Each row was made from one path, in order. Every step used is in the known rows, and no mark comes twice. Write each row's path.
Known rows
kuve-mubovuk-seru: [  9.9   2.4  24.9   9.8 -27.6 -25.7  42.3  36.7  22.4  -5.2   4.3 -17.7
 -32.6 -17.6   0.9 -12.5 -27.9  -5.1  -0.7 -70.3 -19.2  -9.6   9.5]
seru-soso: [ 47.2  -6.0  19.5   3.8 -26.8  -1.1  47.4   5.2  -1.8 -10.5  -4.3 -19.9
 -31.0  -5.1  16.2 -26.7   5.2   6.6 -16.5 -29.4 -12.7  -7.8  62.8]
besi-seru: [ 26.6  28.8  14.1  18.1 -37.5   1.0  31.1  37.7 -10.7 -26.0  -6.7  -7.3
  -3.8  -9.3  14.4 -25.7 -18.3   4.2  -5.4 -45.4 -10.3   2.9  61.6]
gusir-kuve: [ 52.4  49.5 -10.8  18.6 -40.7   4.9  21.2  19.3 -11.7   8.1  -9.0  28.5
 -10.4 -17.5   6.8 -24.1  -7.6  -4.7 -19.7  -7.3 -40.7  -6.2  54.4]
nefom-kuve-besi-seru: [ 24.9  44.7  23.7 -20.4 -40.4 -26.7  19.3  75.1 -17.8 -41.9  -4.4   3.6
   1.1 -23.9  12.9 -25.6 -36.2  -2.5 -29.5 -51.2 -22.7   5.5  58.6]
mubovuk-kuve-gusir-vufafe: [ 20.2  28.2  27.1  15.1   0.5  33.4   6.7  27.2  19.1   3.8 -58.0 -32.2
 -28.7  -3.6 -11.5 -17.6  -2.9   3.7  -0.2   2.7 -45.9  -7.8 -12.8]
soso-kuve-mubovuk-vufafe: [  4.7   3.2  18.1  -1.4  -5.2  13.7   7.2  16.4  35.8  -3.3 -34.0 -17.0
   1.9  -0.8  -6.8 -10.1   7.7  -7.1 -18.1 -32.6 -15.9  -5.9 -15.5]
gusir-vufafe: [ 10.7  42.0  25.5  19.0 -24.8  40.4  -7.1   9.4  29.0  -2.0 -41.8 -19.2
 -14.1  -6.9  -7.0 -28.4 -14.8   1.9  -6.7  -5.2 -43.4  -9.1   9.1]
kuve-besi: [ 13.9  36.7  24.2 -29.0 -39.6  -9.1  19.5  39.4  17.4 -13.7  -1.2  -5.2
  -0.7 -34.9   6.0 -23.5 -36.9 -10.6 -20.2 -23.8 -30.9  -9.6  43.6]
vufafe-gusir: [ 24.1  50.5  22.0  31.9 -22.5  43.9  -5.4 -14.4  32.1  -3.2 -33.3   9.3
  -6.4  -8.2  -7.1 -18.0 -21.1  -5.0  -9.1   0.5 -66.5  -0.4  20.1]
mubovuk-kuve-besi-seru-soso: [ 49.3 -11.9  29.8  -6.6 -25.7 -36.6  57.2  54.9 -20.1 -35.5   6.0 -20.7
 -39.7 -11.6  25.2 -11.5 -21.2   1.2 -16.6 -61.6 -15.5  -9.2  82.3]
nefom-kuve: [ 43.4  69.7   0.8  -9.7 -36.7   2.9   4.0  23.7  -6.2  -7.5 -20.3  24.5
   5.2 -20.6   5.2 -32.8  -3.5   4.3 -44.9  -9.3 -24.2   9.1  31.7]
vufafe-gusir-kuve-nefom: [ 50.4  58.2  -0.2  -6.7 -21.7  12.2  14.2  -7.5   8.7  16.9 -12.2  39.1
 -15.4 -19.7  -1.9 -26.7 -31.2  -5.8  -6.5  54.3 -54.4   0.8  50.7]
vufafe-gusir-kuve-soso: [ 35.6  20.0  12.3  -6.5 -40.3  -1.4  26.6  13.0 -16.9  -1.2   9.3  21.3
 -14.9 -16.3  -7.3 -18.9  -6.0 -18.7 -20.0 -15.4 -71.2  -3.5  58.7]
mubovuk-kuve: [ 54.7  34.3  -4.2  24.4 -25.8  -8.4  40.2  18.3   4.0   8.1  -4.3  11.7
 -26.6 -25.2  20.4   5.9 -22.6  -4.9  -3.9 -24.2 -24.2 -15.5  53.4]
nefom-kuve-mubovuk-seru-besi: [  6.4  23.4  16.9  -3.7 -39.5 -42.2  42.4  41.1  11.1 -34.5   8.9 -11.7
 -17.6 -30.6   5.4 -18.3 -29.2  -3.1 -12.3 -70.2  14.2   4.1  19.8]
soso-kuve-gusir-vufafe: [  9.8  28.1  25.1   3.3  -3.3  34.4   5.1  13.1  26.9   3.5 -63.6 -26.3
  -7.0  -2.9 -21.5 -25.5   4.9   7.3 -15.3   4.6 -29.2   3.2 -12.5]
nefom-kuve-mubovuk: [ 16.3  26.8  13.0 -26.5 -25.3 -22.9  11.8  53.7  -5.2 -10.0 -28.9  -5.3
  -1.2 -12.9   0.0 -28.2  10.9  -2.5 -41.4 -45.4 -42.2  11.0   4.8]
kuve-soso-seru-mubovuk-vufafe: [ 23.9  -5.3  23.1   4.6 -10.9  24.0  10.1  -8.0  12.6 -16.3 -14.3  -8.4
  -4.4  -4.4   2.5   2.3  -8.6 -14.2 -16.4 -39.8  -6.6 -25.2  -0.7]
mubovuk-kuve-besi-seru: [ 30.4  27.6  21.2  -3.5 -34.6 -32.3  37.1  72.7 -13.0 -33.9   3.7  -3.3
 -14.5 -26.2  20.0  -6.4 -45.5  -7.0  -9.7 -58.3 -22.3  -6.6  69.4]
mubovuk-seru-soso-kuve: [ 46.7  -1.0   6.4   1.7 -26.0 -31.9  62.7  -3.2  15.0  -2.6  -0.1  10.4
 -15.9 -18.4   5.2  -2.6 -13.2   5.5 -32.5 -48.9  20.8  -0.9  63.1]
nefom-kuve-gusir-vufafe: [ 14.7  45.4  29.7  -1.6  -5.0  38.7 -11.1  29.6  14.1  -3.9 -66.0 -26.1
 -13.1  -1.4 -18.7 -36.9   6.4   8.0 -20.3  10.0 -46.7   4.4 -23.2]
soso-kuve-besi-seru: [ 20.0  27.7  19.4 -15.4 -38.7 -31.4  35.6  58.6  -5.4 -34.2  -1.8   3.1
   7.3 -25.5  10.1 -14.4 -38.0  -3.4 -25.0 -56.8  -5.5   4.2  69.2]
nefom-kuve-soso-seru-besi: [ 27.0  16.4   8.4 -21.5 -47.7 -37.3  47.6  10.7 -17.5 -38.0  24.8   0.0
  11.9 -36.3   0.9 -21.0 -18.4  -7.0 -40.3 -49.4  26.5   0.7  48.6]

Write each row's path
[ 11.1 -13.7  24.9  -1.4  -2.3   0.6  18.6  30.2  22.3 -17.1 -30.1 -25.4
  -8.2   5.6  -1.1  -9.0   8.7  -4.2 -18.7 -49.2 -11.9  -4.7  -1.0]
besi-seru-soso-kuve-mubovuk-vufafe
[ 50.4  59.3  -0.1  33.1 -30.7  22.3   1.2   8.1   1.0   4.2 -24.5  36.3
 -13.3 -11.7  -3.4 -17.3 -16.5  -8.8 -19.4   2.1 -74.8  -3.7  39.2]
vufafe-gusir-kuve
[ 48.0  16.7   3.0 -30.9 -19.0 -24.1  54.1  -6.0   6.0   3.5  -1.2  19.2
  -8.5 -19.6   7.2 -20.4 -21.9   6.0 -19.0  19.5  11.0   8.3  78.1]
besi-seru-soso-kuve-nefom
[ 43.8 -25.2  26.6   5.4 -21.9 -37.0  60.1  35.7  -4.3 -13.6   7.1 -21.1
 -55.0  -6.3  11.5 -14.8  -8.6   0.5 -13.7 -67.8 -21.3 -12.3  44.7]
gusir-kuve-mubovuk-seru-soso
[ 39.8 -11.3  33.7 -11.4 -29.1 -27.3  51.4  48.7 -16.8 -37.9   3.9 -25.4
 -31.3  -8.8  20.5 -23.3 -16.3   3.3 -18.4 -57.7 -13.7  -5.3  78.1]
kuve-besi-seru-soso
[ 17.2  28.6  26.4 -10.0 -39.9 -19.0  28.9  64.4  -8.3 -36.9   0.0  -9.4
  -2.6 -22.0  13.9 -22.9 -38.3  -4.2 -12.3 -52.7 -19.8  -0.8  63.2]
kuve-besi-seru
[ 47.2  54.7   3.6  -3.4 -14.0  22.1   6.0  -9.0  16.5  15.2 -16.4  34.5
 -16.4 -14.7  -3.9 -24.6 -29.8  -7.6  -3.1  57.3 -53.7  -3.1  36.2]
mubovuk-vufafe-gusir-kuve-nefom
[ 32.1  17.0  16.0  -3.3 -32.9   9.1  18.4  11.6  -9.1  -2.7   5.2  17.0
 -15.7 -11.2  -9.7 -16.9  -4.4 -20.3 -17.2 -12.5 -71.3  -7.1  44.0]
mubovuk-vufafe-gusir-kuve-soso
[ 51.3  42.2   6.1  35.0 -16.9  26.4  -6.5   0.7   2.5  -4.8 -29.7  34.2
 -11.9  -6.0  -5.3  -1.6 -19.2 -14.0 -25.1 -10.8 -64.1 -15.2  15.6]
soso-seru-mubovuk-vufafe-gusir-kuve
[ 31.8   8.6  19.5  -2.4 -30.7   0.0  20.7  23.6 -21.4 -16.2   2.1  17.6
 -18.7  -7.8  -3.3  -7.4  -9.4 -21.7 -15.7 -34.5 -67.5  -7.3  48.9]
besi-seru-mubovuk-vufafe-gusir-kuve-soso
[ 52.1  50.9  -7.9 -16.8 -28.2   0.2  27.9   0.5  -0.3  19.3  -1.3  33.9
 -13.6 -23.6   5.2 -31.6 -25.3  -3.0  -6.7  47.9 -30.4  -1.2  60.8]
gusir-kuve-nefom
[ 53.9  40.6  -3.0 -12.6 -17.8  -9.0  41.4  -0.3  10.7  19.2   2.1  21.7
 -24.8 -28.9  14.6 -10.4 -35.4  -3.2   4.4  36.2 -18.7  -7.6  60.7]
mubovuk-kuve-nefom
[ 14.5  33.0  34.8  20.8  -4.4  35.6 -16.6   3.5  37.1 -25.1 -45.4  10.5
  -5.1  -2.9  -6.3   7.4 -33.0 -13.7 -13.8 -26.3 -56.0  -7.7  -0.6]
soso-kuve-besi-seru-mubovuk-vufafe-gusir
[ 11.7  28.3  13.8  14.6 -44.8 -21.7  47.9  16.0  20.2 -28.5  17.9  -9.9
 -18.0 -32.2   9.2 -18.3 -38.5  -1.5   3.4 -54.5  26.4  -3.5  37.7]
mubovuk-seru-besi
[ 38.9  -5.6  10.6 -14.7 -33.4 -26.3  53.0  20.4 -20.4  -4.4  17.1   8.1
 -28.0 -24.1  14.7   9.5 -11.9 -19.3  -9.8 -49.3 -34.2 -15.2  65.5]
seru-mubovuk-kuve-soso
[ 16.6  13.4  29.6   0.7   0.2  27.5  13.5  14.0  21.6  -0.4 -61.4 -32.5
 -16.8   1.1 -18.2 -25.2   9.3   9.2 -17.5  -1.2 -27.2   1.5  -5.2]
seru-soso-kuve-gusir-vufafe
[ 14.0  10.9  16.8   7.7  -8.4  19.6  -0.4  30.9  20.4  -3.1 -30.6 -15.1
 -11.7   2.1  -3.4 -17.2   7.5 -10.6 -10.6 -25.8 -41.5 -11.8 -14.8]
gusir-kuve-mubovuk-vufafe
[ 18.3  19.0  22.1  -0.1 -27.6 -33.9  32.6  47.5  12.6 -10.0  -0.3  -4.9
 -28.9 -19.5  -0.1 -14.9 -25.9  -3.4 -18.0 -68.9 -22.0  -3.4   4.8]
nefom-kuve-mubovuk-seru
[ 16.8  44.1  29.9  38.3  -7.1  64.0 -22.2 -17.6  47.7  -6.1 -42.0   0.9
  -8.1   1.8 -11.5 -13.3 -18.0  -8.3  -3.0   6.7 -65.5  -7.8  -9.3]
mubovuk-vufafe-gusir
[ 29.7   9.5   4.3 -11.7 -48.7 -36.6  53.4   9.3 -19.5 -32.4  28.4   1.1
   6.6 -35.4   1.4 -17.7 -19.8 -10.1 -31.6 -48.7  20.6  -4.6  56.0]
gusir-kuve-soso-seru-besi
[ 20.5  15.1  23.3  -8.1 -32.2 -15.5  25.4  44.3 -12.7 -36.9 -16.1   0.8
 -10.4 -17.4  22.8   0.8 -33.1  -9.1 -12.5 -72.4 -15.7  -9.3  49.9]
kuve-besi-seru-mubovuk
[ 28.0  24.2  22.7   1.7 -29.1 -11.9  15.3  45.3 -15.1 -36.8 -23.2  14.9
 -14.5 -15.0  18.1   5.6 -37.5 -13.0 -15.6 -65.8 -39.9  -8.7  47.3]
vufafe-gusir-kuve-besi-seru-mubovuk
[ 53.3  -8.6   7.7  -8.7 -33.2 -31.6  57.5   1.2 -23.4  -6.8  29.7   5.4
  -2.5 -30.1   1.0   0.4 -19.6 -13.3 -38.0 -45.9  -5.4 -20.2  56.7]
mubovuk-kuve-soso-seru
[ 15.0  11.9  24.5   3.1 -10.1  14.6   5.3  23.3  20.1 -27.5 -29.0  -3.6
  -3.5  -4.9   9.6   5.0 -21.2 -10.4 -11.2 -48.4  -5.1 -15.2   9.7]
soso-kuve-besi-seru-mubovuk-vufafe
[ 28.6  14.4   9.8  -4.2 -43.9 -27.9  43.9   3.6 -13.2 -34.2  20.9   5.1
   5.1 -32.5  -3.5 -14.6 -24.1 -12.1 -31.5 -44.0   3.9  -3.7  49.1]
vufafe-gusir-kuve-soso-seru-besi
[ 46.9   0.8   4.7  -2.0 -27.1 -29.5  58.1  10.0  -2.9 -14.8  -9.1   8.5
  -2.8 -12.0   9.8  -8.4  -2.9   7.9 -37.2 -48.4  18.2   7.5  78.7]
besi-seru-soso-kuve
[ 35.1 -29.5  32.4   2.9 -20.6 -32.4  60.8  29.7   4.5 -15.6   6.2 -31.3
 -52.3  -5.8  11.5 -15.6  -8.9   2.3 -10.4 -70.1 -13.5 -11.5  40.4]
kuve-mubovuk-seru-soso
[ 26.6   5.9  19.5  15.9  -8.1  31.7   3.8 -10.2  20.2 -14.6 -24.7  -7.2
  -2.8  -3.7   4.8   1.4 -11.2  -9.8 -14.9 -35.5  -1.8 -25.6  -7.1]
soso-seru-mubovuk-vufafe
[ 22.4   9.0  16.5  13.6 -29.4 -33.1  41.0  45.6   9.7  -2.3   5.3  -3.2
 -36.6 -18.0   0.8 -10.5 -27.9  -7.9  -5.8 -67.3 -30.3 -10.8  15.7]
gusir-kuve-mubovuk-seru
